Known rows, with every way that one mark hangs from another
rotimig(fedemap(bula(rosip) mopev)): 6 2 0 10 -13 -8 3 2 -7 4 -9 -10 11 -2 0 3 3 1 -7 -9 6 3 -15 -2 6 -10 -11 13 -4 3 5 7 8 -7 -6 14 13 4 -5 6 0 14 -16 2 5 4 6 -11 -5 -17 3 -16 2 -2 3 26 5 5 -3
lepa(bula mopev): -2 5 8 -3 -19 0 -13 0 3 1 -2 2 8 -5 -4 2 7 6 3 -7 3 -12 0 2 4 -8 14 7 6 -2 -3 9 -8 10 7 17 -2 10 -4 -1 4 10 -8 -5 -3 4 -11 -6 19 -8 3 -6 14 0 -3 12 -5 -1 -2
lepa(bula(fedemap(mopev) zonob(rele)) rosip): 6 7 1 -6 -26 -20 2 -1 -4 11 2 -15 15 3 -24 -3 6 6 1 -11 9 -5 -1 9 -2 -11 -1 13 8 -3 8 14 -1 -3 -5 23 13 1 -22 14 -4 10 -9 -1 2 1 -2 -6 1 -13 0 -14 8 -5 -5 18 -8 18 12
bezur(fedemap(lepa(bula) rotimig)): 11 5 8 1 -18 -4 6 1 0 -9 -8 -12 2 6 3 1 3 10 3 -5 5 3 -11 7 3 -3 4 15 1 9 2 14 0 0 10 0 7 -15 -2 8 5 9 0 2 0 14 -2 -15 -11 -3 6 -11 0 -10 4 9 -2 0 -6
romuma(lepa(bula(zonob(rele)) mopev)): -7 4 3 -3 -27 -5 -12 -3 5 6 -1 7 12 2 -10 1 12 1 6 -4 5 -7 3 7 -3 -1 8 2 8 6 9 16 -1 11 16 19 -8 -14 -14 7 6 9 0 -1 -11 3 -4 -1 10 -9 1 -13 6 3 -2 17 -1 11 4
rele(fedemap(bezur lepa mopev rotimig) zonob): 6 -7 10 10 -13 -11 12 9 6 -1 8 -2 8 4 -3 2 2 11 1 5 6 13 -19 9 4 -14 -13 19 9 22 -14 18 6 -11 1 -1 16 -10 -4 28 18 9 -15 3 7 6 6 -14 -23 -10 -6 -17 -3 -8 5 32 13 3 -9
rotimig(fedemap(bezur lepa(rosip(zonob)) mopev)): 2 3 -3 10 -17 -9 22 2 2 2 4 4 8 13 3 0 9 8 -5 -5 13 6 -4 2 3 -16 -12 13 4 14 -2 8 2 -11 0 11 15 -2 -7 21 14 2 -13 0 10 9 7 -15 -6 -24 -5 -24 -7 0 -2 33 10 9 -3
fedemap(bezur bula(rosip zonob(rele)) lepa mopev rotimig): 13 1 2 5 -44 -17 5 7 6 -1 21 9 17 0 -11 -5 -3 6 1 -20 10 18 -30 12 7 -10 -10 31 4 25 16 18 6 -12 -1 21 18 -35 -10 22 31 12 -12 2 0 -1 3 -19 3 -25 0 -21 -10 1 -1 45 16 23 1
rele(fedemap(lepa rotimig)): 9 -4 3 7 -9 -5 9 8 2 -1 1 -8 4 3 1 0 5 4 -3 6 4 9 -15 3 0 -7 -6 10 0 12 -5 8 9 -2 4 -6 2 -10 1 12 1 2 -6 9 6 10 3 -12 -33 1 2 -5 -7 -6 3 17 13 3 -5
bula(fedemap(rotimig)): 6 -1 4 5 -9 -11 0 4 -3 2 -3 -13 -2 -1 1 0 -1 9 -6 2 2 9 0 4 1 -5 -10 9 -2 5 -1 6 6 -7 1 3 10 -5 -4 4 0 4 -8 8 0 2 7 -8 -20 -1 -1 -4 2 -9 4 7 -8 8 -1
fedemap(bula mopev): 6 -2 4 1 -12 0 -3 -2 2 -13 2 -1 6 -5 4 1 2 -4 0 -9 1 2 -17 3 8 -7 6 12 1 9 4 9 -2 -1 3 15 13 -2 1 6 11 17 -12 -4 -6 3 -4 -7 15 -9 5 -6 5 2 2 18 10 0 -3
lepa(bula(fedemap(rotimig)) mopev rosip(zonob)): 1 3 6 1 -36 -16 0 3 -3 14 -5 -17 5 -6 -20 1 8 20 -10 -8 11 -4 2 19 4 -17 -1 17 9 -2 -6 19 -9 -3 4 34 13 4 -13 10 7 2 -21 -3 -4 11 -8 -14 3 -16 4 -19 16 -11 -3 22 -23 13 1
rele(fedemap(bula) zonob): 9 -8 2 3 5 -11 2 5 -8 0 -8 -22 6 -4 -17 1 8 3 -4 3 7 3 -14 9 4 -4 -10 5 12 1 -3 22 1 -8 -4 4 7 2 -4 9 -2 7 -5 -1 -3 11 -5 -1 -19 0 1 -9 7 -10 6 11 1 -10 -4
fedemap(bezur mopev): 2 2 5 5 -8 0 3 2 4 -3 11 12 5 7 7 1 0 1 5 -5 1 6 -5 -2 5 -9 2 10 2 11 -3 -1 -2 -5 -1 4 15 1 2 10 18 8 -10 -7 1 -6 3 -6 12 -19 -8 -5 0 3 1 13 7 -1 -4
bula(fedemap(bezur lepa mopev rotimig) rosip zonob): 10 -3 6 11 -29 -16 3 6 5 15 11 -4 12 8 -3 0 -3 9 -4 -6 3 19 -20 10 2 -17 -27 27 -1 9 5 13 18 -15 -4 11 16 -24 -17 21 16 6 -13 5 -3 -5 14 -17 -10 -24 -9 -23 -4 -4 2 27 -4 24 -2
rele(fedemap(bezur lepa(mopev) rotimig) zonob): 4 -7 8 10 -15 -13 7 13 4 1 8 -2 8 3 -5 2 9 14 1 6 9 10 -14 9 1 -12 -10 19 12 18 -14 22 2 -8 3 2 7 -4 -6 20 18 3 -12 1 4 9 0 -15 -21 -11 -5 -17 4 -6 2 29 7 0 -10
zonob(bula(rosip(lepa)) rele(fedemap(bezur mopev))): 4 6 -2 12 -17 -2 2 10 -13 8 7 2 26 5 -11 -13 11 -8 10 -7 2 2 -8 3 -2 -10 -4 3 3 13 13 10 7 -10 -1 10 11 -11 -8 15 -13 10 0 -3 9 -11 11 -8 -29 -20 -10 -15 -10 -1 5 31 15 11 3
rosip(lepa(bula mopev) zonob): -6 1 6 2 -26 1 -6 -4 3 1 -5 3 10 -4 -2 -1 10 4 -2 -6 3 -16 4 17 4 -9 5 -6 5 6 1 16 -5 0 22 21 2 -9 -10 6 3 10 -3 -2 -14 13 -2 -2 13 -9 3 -20 7 2 1 17 -5 13 -5
fedemap(bezur rotimig): 5 2 3 4 -16 -9 4 10 1 -1 11 4 -4 0 -1 -1 -6 12 -3 -4 6 15 -3 2 6 -2 -3 11 2 14 -3 2 -7 -3 1 -1 11 -11 9 6 22 -3 -7 -2 2 -2 1 -8 -4 -13 -5 1 -6 -6 3 10 -1 2 -4
fedemap(bezur lepa(bula(rosip(zonob(rele)))) mopev): 6 14 4 5 -30 -2 7 2 7 9 12 18 19 10 -7 -6 4 6 7 -15 7 -1 -12 11 7 -13 -2 17 6 15 9 9 3 -10 1 19 13 -15 -9 18 14 9 -8 -3 5 -3 3 -13 6 -25 -6 -24 -6 2 0 37 11 12 4
rosip(lepa(bula(fedemap(rotimig) zonob(rele)) mopev)): 1 0 6 0 -37 -15 -11 -1 1 3 0 -8 17 -3 -5 -1 8 8 0 -7 5 -9 3 11 -2 -7 1 5 3 11 8 19 2 -1 20 19 4 -16 -21 9 0 17 -2 7 -7 7 5 -8 -8 -9 1 -17 8 -2 -1 22 -2 27 0
romuma(lepa): -3 1 -1 8 -2 5 0 -3 1 4 -8 5 -3 5 3 0 5 0 1 6 -1 7 1 4 -4 2 3 -2 -4 1 2 5 6 2 12 0 -10 -11 0 0 2 -1 2 2 -12 0 3 0 -8 -1 -2 -4 -7 2 4 3 6 0 -1
bula(fedemap(lepa) zonob(rele)): 6 -1 -4 -2 -11 -15 2 -2 5 1 7 -4 14 10 -2 -6 11 -3 3 -1 5 2 -1 4 -6 -3 -16 6 5 9 12 14 13 -8 2 3 2 -15 -23 11 -8 8 8 10 2 2 9 -4 -19 1 -2 -15 -1 0 -4 15 4 20 8
lepa(bula(rosip zonob(fedemap rele)) mopev): -6 8 1 -4 -27 -16 -12 3 -6 24 0 -2 22 0 -19 -1 10 4 -4 -14 4 -11 0 8 1 -4 -7 13 8 0 10 14 2 -1 -5 25 1 -4 -19 8 -8 8 -4 -3 10 -4 1 -5 -1 -15 -3 -16 14 -3 -3 21 -12 21 9
romuma(lepa(bula(fedemap(bezur)) mopev rosip(zonob))): 0 10 2 11 -27 -9 0 2 -2 18 -6 -2 5 11 -14 -1 18 14 -4 -1 9 2 8 16 2 -13 6 10 8 -2 -1 23 -4 -5 13 27 2 0 -11 7 11 -3 -12 -8 -19 4 -5 -12 -1 -26 -5 -21 8 -2 2 22 -12 1 1
romuma(lepa(bula mopev rosip(zonob(fedemap(bezur rotimig))))): -7 8 2 10 -36 -10 5 5 -5 20 -5 2 2 5 -15 -1 14 20 -12 -6 10 9 5 20 5 -8 3 14 8 9 -3 21 -9 -1 14 26 6 -13 -2 12 19 -3 -16 -8 -6 7 -5 -16 -7 -25 -4 -17 1 -7 3 30 -9 10 0

Rows
-7 -3 -2 1 -18 -5 5 0 -2 11 1 1 4 -4 -12 0 8 7 -4 -5 6 -8 2 12 -1 -11 1 8 7 -1 -7 8 -8 -4 -2 24 5 10 -10 11 10 -7 -15 -9 -1 5 -6 -6 17 -15 4 -14 10 2 -7 11 -12 11 1 : lepa(mopev rosip(zonob))
-1 2 -4 2 -22 -2 17 -4 5 2 10 11 12 3 -5 -5 6 -1 5 -8 6 -3 -7 13 -3 -11 2 12 4 16 2 6 3 -9 2 18 9 -6 -14 22 9 3 -11 1 8 2 3 -11 3 -10 4 -20 -6 5 -7 30 14 21 6 : fedemap(lepa(rosip(zonob(rele))) mopev)
5 8 4 -1 -37 -12 11 2 -2 0 -2 -6 10 3 -10 0 10 14 6 -10 13 -7 -6 16 -2 -10 7 22 10 16 0 19 -8 -4 7 21 12 -7 -13 18 10 5 -11 -1 6 15 -3 -20 -4 -14 9 -22 8 -9 -4 24 -5 15 1 : bezur(fedemap(lepa(bula mopev rosip(zonob(rele))) rotimig))
8 8 6 6 -30 -8 5 7 -3 9 3 -2 21 2 -10 -3 2 6 5 -7 5 0 -18 5 0 -11 1 18 2 16 1 7 12 -5 -3 8 8 -9 -9 18 -2 11 -12 8 16 0 6 -15 -29 -10 2 -14 -4 -5 1 36 17 16 5 : zonob(rele(fedemap(lepa(bula(rosip)) mopev rotimig)))
-1 -7 4 9 -29 -5 -4 4 -1 -1 3 -1 8 -4 1 -9 13 2 -5 -4 5 3 5 17 6 -14 -11 2 7 17 6 24 -4 -7 20 24 16 -24 -9 12 6 9 -4 -1 -11 7 7 -10 -5 -16 -7 -23 1 -6 5 26 -11 16 -8 : rosip(lepa(mopev) zonob(bula(fedemap(bezur rotimig))))
-6 -4 3 15 -18 -10 4 6 -11 15 -1 -5 11 -5 -15 -7 1 7 -9 -7 2 15 -8 20 6 -7 -19 12 6 13 7 21 2 -14 3 15 16 -27 -9 16 4 7 -5 -1 10 -5 14 -11 -21 -16 -13 -21 -7 -9 9 34 -4 16 -3 : rele(zonob(bula(rosip(lepa)) fedemap(bezur mopev rotimig)))
6 -1 3 7 -25 -11 11 4 4 -6 8 6 5 3 6 -4 9 8 -15 -10 9 13 -12 17 15 -10 -16 19 9 31 4 19 -1 -13 9 19 26 -28 2 21 25 16 -14 1 2 9 5 -17 -8 -17 -4 -21 -4 -7 5 36 5 13 -8 : rosip(zonob(fedemap(bezur bula lepa mopev rotimig)))
-9 -5 0 0 -6 0 2 -2 -3 4 -4 -1 7 -4 -2 -8 12 -8 -10 -5 1 -1 3 13 9 -8 -18 1 12 14 6 15 -4 -2 3 21 22 -19 -3 15 -9 13 -6 -2 8 4 6 -2 0 -3 -6 -18 2 -12 5 19 -14 9 -2 : rosip(zonob(bula fedemap(mopev)))
4 1 -6 8 -26 -13 13 5 -9 9 -6 -11 2 1 -21 -6 9 7 -7 -2 12 10 -5 18 -2 -4 -2 8 5 11 2 19 1 -7 8 18 5 -17 -3 16 8 -5 -12 1 -6 9 0 -9 -30 -10 5 -13 -7 -7 4 24 3 12 3 : romuma(lepa(rosip(zonob(rele(fedemap(bula rotimig))))))
8 9 -3 -7 -20 -20 6 8 -8 15 6 -13 14 7 -33 -5 8 10 0 -10 15 -1 -1 5 -1 -5 -3 9 14 -5 6 13 -8 -2 -8 10 5 0 -10 13 0 -4 -3 -6 5 3 -9 -4 -13 -17 -4 -7 2 -7 -5 14 -3 5 10 : lepa(bula(zonob(rele(fedemap(bezur)))) rosip)
9 -3 1 2 -42 -13 3 2 4 0 13 2 16 -7 -11 -3 -3 1 0 -19 8 11 -33 15 3 -9 -9 27 1 20 14 16 10 -7 2 22 13 -34 -15 21 20 14 -13 8 2 1 3 -15 1 -13 7 -19 -7 0 -2 42 14 29 3 : fedemap(bula(rosip zonob(rele)) lepa mopev rotimig)
-4 2 -3 3 -31 -10 5 8 0 0 14 15 15 1 -3 -13 20 2 -5 -10 10 7 4 15 7 -5 -12 11 16 34 11 21 -8 -6 9 22 17 -29 -5 20 7 9 -4 0 17 3 5 -14 -15 -12 -7 -22 -7 -8 0 41 -1 18 1 : rosip(zonob(bula fedemap(bezur lepa(mopev) rotimig) rele))
1 -1 -6 6 -19 -6 10 6 -9 3 0 -8 4 -3 -12 -10 10 3 -12 -6 7 19 -6 13 2 -2 -4 16 5 8 11 16 -3 0 5 12 2 -22 -2 6 -5 -2 -1 6 15 3 -2 -18 -29 -1 -2 -7 -13 -9 0 30 3 10 4 : zonob(bula fedemap(lepa(rosip) rotimig))
4 5 2 2 -29 -14 3 -2 -2 4 -5 -9 11 -1 -7 -7 5 9 -4 -6 8 -7 8 18 3 -5 -7 -4 6 15 9 15 2 -10 19 16 11 -23 -14 11 -5 11 2 9 -4 11 12 -5 -25 -5 0 -20 -3 -8 5 22 -4 24 3 : rosip(lepa(bula(fedemap(rotimig))) zonob(rele))
2 3 -8 0 -25 -24 14 7 -3 11 16 3 10 10 -14 -7 7 10 -9 -7 12 15 -1 9 -2 2 -15 17 9 18 11 13 0 -10 -2 6 8 -24 -11 18 12 -5 0 4 17 0 7 -12 -26 -14 -7 -10 -11 -3 -6 27 5 25 9 : bula(zonob(fedemap(bezur lepa(rosip) rotimig) rele))
6 -5 10 -1 -28 -10 -4 7 7 2 1 -9 12 -2 -7 2 11 7 -3 -2 7 1 -17 7 2 -13 -5 15 8 10 -4 20 3 7 8 9 2 -12 -8 15 6 11 -11 6 0 15 -6 -13 -10 -4 4 -12 5 -7 -1 23 2 8 -6 : rele(fedemap(lepa(bula(zonob) mopev) rotimig))
3 -8 5 3 -20 -1 3 -1 6 -5 1 -4 6 -6 0 -8 8 -3 -5 -4 3 8 -8 17 8 -15 -16 9 7 19 5 19 3 -4 9 21 20 -29 -8 19 0 14 -8 6 -2 9 6 -12 -3 -1 -1 -24 -4 -11 4 29 -10 14 -4 : rosip(zonob(bula(fedemap(lepa mopev rotimig))))
3 11 2 13 -12 -3 -6 -1 -6 23 -17 -12 6 9 -11 0 6 7 -2 2 0 5 -1 8 -1 -4 0 5 -4 -12 7 12 13 -4 8 10 -8 -8 -9 -4 -9 1 0 3 -15 -4 3 -6 -21 -10 -4 -12 -2 -4 9 11 -6 1 4 : romuma(lepa(bula(fedemap rosip)))
-4 1 -7 -2 -17 -14 10 -2 0 9 9 3 18 10 -7 -5 10 -3 -3 -7 5 2 -4 8 -5 -3 -10 13 6 14 11 11 6 -7 -3 12 7 -12 -20 21 0 6 -1 3 15 -1 9 -8 -12 -8 -2 -15 -3 3 -8 26 11 28 10 : bula(zonob(fedemap(lepa(rosip) mopev) rele))
6 2 5 10 -21 -6 -3 10 -7 11 4 -8 9 -2 -9 -7 0 3 -2 -8 2 17 -11 7 6 -15 -13 18 1 6 8 12 3 -9 -5 17 21 -16 -4 10 2 8 -12 -1 3 -9 7 -15 -11 -20 -9 -12 -2 -11 8 26 -11 6 0 : zonob(bula(fedemap(bezur mopev rotimig) rosip))
3 3 -7 8 -18 -9 5 3 -6 1 0 -1 12 6 -2 -2 20 3 -11 -8 6 6 -11 10 2 -5 5 21 5 6 7 19 0 -5 6 20 -1 3 -8 3 5 5 -9 -3 4 5 -6 -19 -14 -13 4 -12 4 5 -4 31 14 6 1 : zonob(fedemap(bula lepa(mopev rosip)))
4 7 3 9 -19 -3 7 -1 2 7 -9 -3 15 5 3 3 5 4 -2 -7 6 -1 -13 -1 3 -13 -5 12 -4 2 2 6 13 -1 0 9 3 0 -10 10 -4 13 -9 8 10 6 6 -15 -7 -13 -1 -22 -2 -1 0 34 10 8 0 : rotimig(fedemap(lepa(bula(rosip)) mopev))
4 -4 5 12 -17 -7 3 6 -2 9 4 -9 10 -3 -16 -6 1 6 0 -5 4 17 -16 17 4 -14 -18 20 8 7 6 23 6 -15 -2 16 14 -23 -14 14 7 7 -7 3 2 -3 7 -14 -11 -12 -9 -24 -3 -10 6 35 -4 7 -1 : rele(zonob(bula(fedemap(bezur lepa mopev rotimig) rosip)))
5 -1 -7 -3 -32 -14 2 2 2 -4 12 3 16 0 -17 -4 15 -2 4 -15 12 0 -17 10 -4 -7 7 21 9 8 14 22 -3 -3 4 25 -2 -8 -19 12 16 4 -6 -1 -4 6 -11 -12 8 -12 9 -16 3 8 -12 32 13 16 8 : fedemap(bula(zonob(rele)) lepa(mopev rosip))
-1 7 -3 -1 -14 -12 9 1 -10 19 -9 -12 3 2 -22 -4 9 12 -16 -8 10 -3 7 16 6 -5 -6 4 9 -6 2 12 -9 -4 -1 20 8 -3 -5 6 -5 -3 -4 -4 6 8 -6 -6 -9 -9 -1 -11 3 -9 -1 13 -16 6 6 : lepa(bula rosip(zonob(fedemap)))
4 4 -4 6 -21 -13 8 2 -7 5 -6 -6 17 -1 -4 -1 6 0 -7 -13 11 -4 -9 4 7 -10 -16 9 2 15 8 9 8 -12 -6 21 20 -5 -10 16 1 15 -16 3 10 5 10 -8 -6 -17 2 -23 2 -4 1 34 1 16 1 : rotimig(fedemap(bula(rosip(zonob(rele))) mopev))
10 3 1 14 -17 -10 4 6 -3 15 -3 -11 6 5 -3 -1 -2 10 -5 0 1 13 -13 9 -2 -9 -13 18 -7 1 3 7 19 -13 -2 6 1 -13 -12 5 -2 -1 -7 11 2 -2 10 -16 -32 -8 -1 -13 -5 -5 3 20 0 15 1 : bula(fedemap(lepa rotimig) rosip)
7 5 1 6 -24 -11 6 13 1 -3 17 9 17 9 3 -3 12 6 8 0 8 5 -7 -1 -3 -8 2 17 7 26 -4 9 3 -6 2 2 6 -3 -3 17 11 6 -8 3 14 2 4 -15 -28 -14 -3 -8 -2 0 -1 31 20 8 0 : zonob(rele(fedemap(bezur lepa(mopev) rotimig)))
9 11 -3 13 -35 -16 10 10 -8 4 14 10 19 7 -1 -7 7 8 -5 -16 8 17 -18 10 7 -4 -5 30 3 29 15 12 8 -18 -2 16 19 -20 -4 18 16 14 -12 2 17 -8 10 -24 -29 -25 -5 -16 -10 -1 2 49 22 20 4 : zonob(fedemap(bezur bula(rosip) lepa mopev rotimig) rele)
-3 4 5 5 -23 3 -10 -3 1 -3 -4 2 11 -2 2 1 8 4 3 -5 0 -14 1 7 0 -5 16 -1 -2 1 2 11 -3 4 20 13 -6 1 -8 -1 -1 12 -1 -1 -10 5 -3 -5 6 -10 2 -10 6 6 0 16 7 8 -4 : rosip(lepa(bula mopev))
5 2 -2 -3 -20 -6 6 -1 5 6 2 -5 7 2 -22 -2 4 6 -2 -9 9 1 -10 10 -1 -5 2 11 7 -9 8 15 -2 3 3 11 -8 -13 -11 6 6 -4 1 3 -4 8 -11 -8 6 -4 4 -11 -4 1 -7 15 1 7 6 : fedemap(lepa(bula(zonob) rosip))
2 -6 -2 2 -16 -14 1 -1 5 9 4 -9 11 9 -7 0 14 3 -3 0 4 1 -7 8 -7 -13 -8 16 4 -4 4 18 8 -6 2 17 -2 -1 -26 11 2 1 -6 3 -7 4 0 -11 -2 -9 0 -18 9 3 -8 17 -4 17 2 : bula(fedemap(lepa(mopev rosip)) zonob)
